Known rows, with every way that one mark hangs from another:
fova(deza tili(fatis)): [-2.35, -2.14, 0.98, -1.09, -0.58, -0.37, -1.47, 4.62, 0.04, -1.86, -1.47, -0.15, 0.81, -2.81, -2.84, 4.01, -1.24, 1.08, -3.24]
tili(fatis fova(dogeval fasogak keku)): [-5.91, -8.46, 0.49, -1.85, -0.52, -0.99, 0.95, 4.09, -0.75, -2.59, 1.57, 0.89, 1.41, -3.12, -2.21, 2.96, 0.59, 2.75, -4.66]
fubu(dogeval(fova(deza fasogak tili))): [-0.32, -3.03, 0.43, -0.64, -0.76, -1.97, 0.17, 5.43, 1.73, -1.53, 2.16, -0.87, -1.00, -1.27, -0.13, 4.85, -1.67, 0.67, -4.69]
deza(fova(dogeval fasogak keku tili)): [-4.71, -3.20, -0.09, -1.81, -0.70, -2.03, 1.33, 3.89, 0.30, -2.48, -1.51, 2.03, -1.56, -2.20, -2.51, 3.09, 1.03, 0.95, -4.37]
fova(dogeval tili): [-4.45, -0.59, 0.18, -0.40, -1.42, -1.71, -0.78, 4.11, -1.77, -2.23, -1.75, 1.62, -0.13, -3.03, -2.05, 3.69, -1.27, 0.43, -4.61]
tili(fatis fova(deza dogeval)): [-5.03, -5.08, 0.98, -1.49, -0.70, -0.95, -1.94, 4.07, -2.13, -1.45, 2.53, 0.02, 1.88, -2.65, -2.52, 1.46, 0.12, 2.32, -3.79]
fubu(dogeval(fova(deza fasogak keku))): [1.10, -6.90, 0.14, -0.94, -0.23, -1.34, 0.37, 5.34, 1.83, -1.04, 3.35, -1.41, -0.84, -1.37, -0.72, 3.39, -1.44, 1.15, -5.39]
dogeval(fova fubu): [-1.32, -1.68, 0.70, 0.49, -2.40, -0.02, -1.71, 2.59, 1.49, 0.32, -0.96, -0.72, 1.07, -3.99, -0.89, 3.60, -2.44, -0.14, -5.40]
deza(fova): [-0.69, -0.43, 0.65, -0.60, -2.47, -0.68, -1.69, 4.40, 0.71, -0.20, -2.76, -0.43, 0.73, -2.93, -2.36, 0.83, -0.88, -0.32, -5.70]
fova(deza dogeval(fubu) tili): [-4.16, -0.01, 0.18, -0.95, -0.64, -1.34, -1.61, 1.81, -1.33, -1.58, 1.13, 0.93, -0.78, -3.14, -3.74, 2.88, -1.14, 1.04, -3.61]
keku(fova): [1.48, -2.10, 0.92, -0.80, -2.55, -0.90, -1.33, 3.89, -0.10, -0.91, -0.26, 0.46, 1.06, -3.46, -2.35, 2.17, -1.65, -0.67, -5.51]
fubu(dogeval): [1.22, -1.99, -0.28, -0.06, -1.67, -0.66, -1.35, 5.04, -0.33, -1.02, -1.14, -0.86, 0.83, -2.23, -2.26, 2.05, -3.12, 0.13, -6.49]
tili(fatis fova(dogeval fasogak)): [-5.86, -6.28, 0.35, -1.70, -1.20, -1.12, -0.13, 4.24, -1.25, -2.20, 1.47, 0.21, 1.94, -3.09, -1.18, 2.75, -0.05, 2.48, -4.90]
keku(fova(deza dogeval)): [-0.63, -3.03, 0.88, -1.51, -1.52, -1.57, -1.74, 3.66, -2.08, -1.05, 2.72, 0.84, -0.09, -2.98, -2.88, 1.06, -0.64, 0.39, -4.65]
dogeval(fubu): [-1.03, -0.82, 0.18, -0.26, -2.10, 0.14, -1.64, 2.20, 0.49, -0.49, -1.31, -0.87, 1.08, -4.06, -2.89, 2.34, -2.56, -0.02, -5.81]
dogeval(fova(deza fasogak keku tili)): [-2.17, -4.73, 0.94, -1.25, -0.27, -1.57, 0.91, 4.75, 2.78, -1.78, 2.26, -0.41, -1.20, -2.48, -0.56, 5.51, -0.39, 0.61, -3.74]
fova(dogeval fasogak keku tili): [-4.73, -4.32, -0.22, -1.45, -0.48, -2.18, 1.55, 4.13, -0.48, -3.19, -0.06, 1.72, -1.29, -2.81, -2.00, 4.52, -0.38, 1.26, -4.76]
fubu(dogeval(fova(deza keku))): [1.71, -5.34, 0.48, -0.09, -0.54, -0.69, -1.13, 5.08, 1.21, -0.67, 1.91, -0.87, -0.29, -1.62, -1.54, 2.87, -1.74, 0.71, -5.25]
fubu(dogeval(fova(keku))): [1.25, -4.99, 0.29, 0.42, -1.46, -0.55, -0.59, 5.12, 1.11, -0.78, -0.52, 0.05, 0.29, -2.15, -1.27, 3.47, -2.44, 0.17, -6.06]

Rows:
[-3.12, -2.40, -0.16, -1.07, -1.31, -0.49, -1.06, 1.46, -0.40, -0.65, -1.69, 1.56, -0.40, -3.15, -4.48, 0.74, -0.17, 0.79, -5.03]
deza(fova(dogeval(fubu) keku))
[-3.98, -1.92, 0.00, -1.28, 0.17, -1.36, -0.49, 1.51, -0.91, -1.84, 1.32, 1.52, -1.60, -3.01, -4.47, 3.25, -0.47, 1.16, -3.50]
fova(deza dogeval(fubu) keku tili)
[-0.24, -3.45, 0.36, 0.15, -1.01, -1.05, -0.12, 4.85, 1.79, -1.66, -1.25, 1.26, -0.47, -1.87, -1.71, 5.31, -2.15, -0.08, -4.96]
fubu(dogeval(fova(keku tili)))
[-0.84, -3.85, 1.22, -2.45, -0.87, -1.27, 0.05, 4.29, 0.83, -2.34, 1.14, 0.32, 0.23, -2.51, -2.46, 4.24, -0.11, 0.89, -3.19]
keku(fova(deza fasogak tili(fatis)))
[-1.19, -3.25, 0.71, -0.89, -1.23, -0.69, -0.82, 2.84, 2.22, -0.18, 2.98, -2.08, -0.11, -3.17, -0.30, 3.50, -1.17, 0.87, -5.01]
dogeval(fova(deza fasogak) fubu)
[-3.56, -3.87, -0.54, -1.80, -1.22, -0.90, 0.65, 1.61, 0.24, -1.20, -0.49, 0.84, -0.87, -2.91, -3.64, 1.12, 0.45, 1.34, -5.18]
deza(fova(dogeval(fubu) fasogak keku))
[-2.81, -5.66, 0.63, -2.03, 0.37, -0.67, 0.96, 4.59, 1.11, -3.02, 0.17, -0.15, -0.16, -2.55, -2.87, 4.79, -0.19, 1.88, -3.33]
fova(deza fasogak keku tili(fatis))
[-0.69, -2.14, 0.51, -1.72, -1.52, -1.02, -2.02, 1.24, -1.71, -0.46, 3.07, 0.73, -0.42, -3.24, -3.91, 1.09, -0.70, 0.40, -4.45]
keku(fova(deza dogeval(fubu)))
[-0.60, -5.63, 0.47, -1.85, -0.17, -1.16, 0.50, 4.65, 1.17, -1.44, 2.78, -1.56, -0.34, -2.83, -1.76, 2.43, -0.76, 1.06, -5.15]
fova(deza fasogak keku)
[-4.13, -3.12, 0.90, -1.31, -1.00, -1.73, -2.00, 3.98, -1.84, -0.85, 4.29, -0.14, 0.74, -2.95, -2.03, 0.98, 0.03, 1.41, -4.64]
tili(fova(deza dogeval))
[-3.53, -6.14, -0.34, -1.33, -0.81, -1.40, 1.12, 4.30, -1.00, -2.28, 0.67, 0.38, -0.14, -3.11, -1.56, 2.91, -0.67, 1.34, -5.79]
fova(dogeval fasogak keku)
[-6.13, -3.00, -0.14, -1.48, -0.94, -0.67, 0.50, 2.02, -0.90, -2.83, -1.86, 1.26, 0.15, -3.17, -2.77, 4.62, -0.91, 2.11, -3.81]
fova(dogeval(fubu) fasogak tili(fatis))
[-2.34, -6.11, 0.88, -2.15, -0.35, -1.47, 0.33, 4.44, 1.60, -1.55, 5.43, -1.62, 0.17, -2.68, -1.91, 2.10, 0.15, 1.28, -4.78]
tili(fova(deza fasogak keku))
[-2.23, -2.76, 0.52, -2.31, -1.00, -2.64, 0.30, 3.66, -1.02, -2.32, 3.50, 1.41, -1.41, -2.39, -2.25, 3.34, 0.20, 0.73, -3.77]
keku(fova(deza dogeval fasogak tili))
[-1.03, -3.77, 0.66, 0.14, -1.59, 0.05, -0.88, 2.16, 1.94, -0.16, -0.63, -0.01, 0.50, -3.82, -1.77, 3.77, -1.99, 0.06, -5.27]
dogeval(fova(keku) fubu)
[-3.15, -1.50, 0.00, -1.92, -1.82, -2.00, 0.64, 1.23, -0.42, -2.24, 1.00, 2.19, -0.93, -3.26, -3.12, 3.97, -0.46, 0.20, -4.56]
keku(fova(dogeval(fubu) fasogak tili))
[-4.00, -3.32, 0.79, -0.60, -1.50, -0.23, 0.30, 2.59, 2.43, -1.63, -2.28, 0.15, 0.81, -3.39, -0.91, 6.49, -1.46, 1.13, -3.73]
dogeval(fova(fasogak tili(fatis)) fubu)
[-2.92, -3.49, 0.63, -1.76, -0.40, -1.01, 0.11, 4.84, 0.66, -2.60, -0.09, -0.99, 0.26, -2.56, -1.77, 4.25, -0.63, 1.69, -3.43]
fova(deza fasogak tili(fatis))
[-2.74, -1.63, 0.19, -1.13, -0.89, -0.76, -2.02, 1.75, -1.79, -0.70, 1.79, -0.29, -0.18, -3.35, -3.25, 1.23, -1.22, 1.26, -4.67]
fova(deza dogeval(fubu))
[-1.69, -5.17, 0.30, -0.60, -1.43, -0.24, 0.55, 2.56, 2.87, -0.83, 0.45, -0.56, -0.03, -3.78, -0.90, 4.33, -1.49, 0.64, -5.39]
dogeval(fova(fasogak keku) fubu)
[-3.25, -3.52, -0.26, -0.59, -1.07, -0.32, -0.70, 1.73, -1.14, -1.26, -0.53, 1.08, -0.15, -3.66, -3.79, 2.15, -1.62, 1.03, -5.26]
fova(dogeval(fubu) keku)
[-4.76, -4.65, 0.66, -2.01, -0.91, -2.23, -0.60, 4.23, -1.05, -1.59, 5.72, -0.84, 0.11, -2.64, -1.05, 1.42, 0.33, 1.83, -4.95]
tili(fova(deza dogeval fasogak))
[-3.03, -6.40, 0.00, -1.94, -0.06, -1.70, 0.60, 4.29, -1.12, -2.08, 3.20, -0.35, -1.02, -2.62, -2.02, 2.21, 0.04, 1.83, -4.98]
fova(deza dogeval fasogak keku)
[-0.85, -6.38, 1.01, -1.12, -0.48, -1.13, 0.32, 4.92, 2.14, -0.88, 3.01, -1.33, -0.39, -2.79, 0.02, 3.68, -0.38, 0.81, -4.82]
dogeval(fova(deza fasogak keku))
[-3.35, -4.86, -0.13, -1.69, -1.12, -1.48, 0.92, 4.03, -0.19, -1.80, -0.71, 0.89, -0.75, -2.58, -2.44, 1.40, 0.62, 1.23, -5.44]
deza(fova(dogeval fasogak keku))
[-5.26, -1.12, -0.40, -1.28, -1.31, -1.54, 0.49, 1.91, -0.63, -2.30, -0.25, 1.06, -0.92, -3.34, -2.38, 4.15, -1.32, 1.05, -4.68]
fova(dogeval(fubu) fasogak tili)
[-2.67, -4.47, 0.96, -0.70, -0.97, -1.36, 1.34, 4.82, 2.73, -2.16, -0.35, 0.53, -0.63, -2.97, -0.07, 6.11, -0.87, 0.21, -4.48]
dogeval(fova(fasogak keku tili))
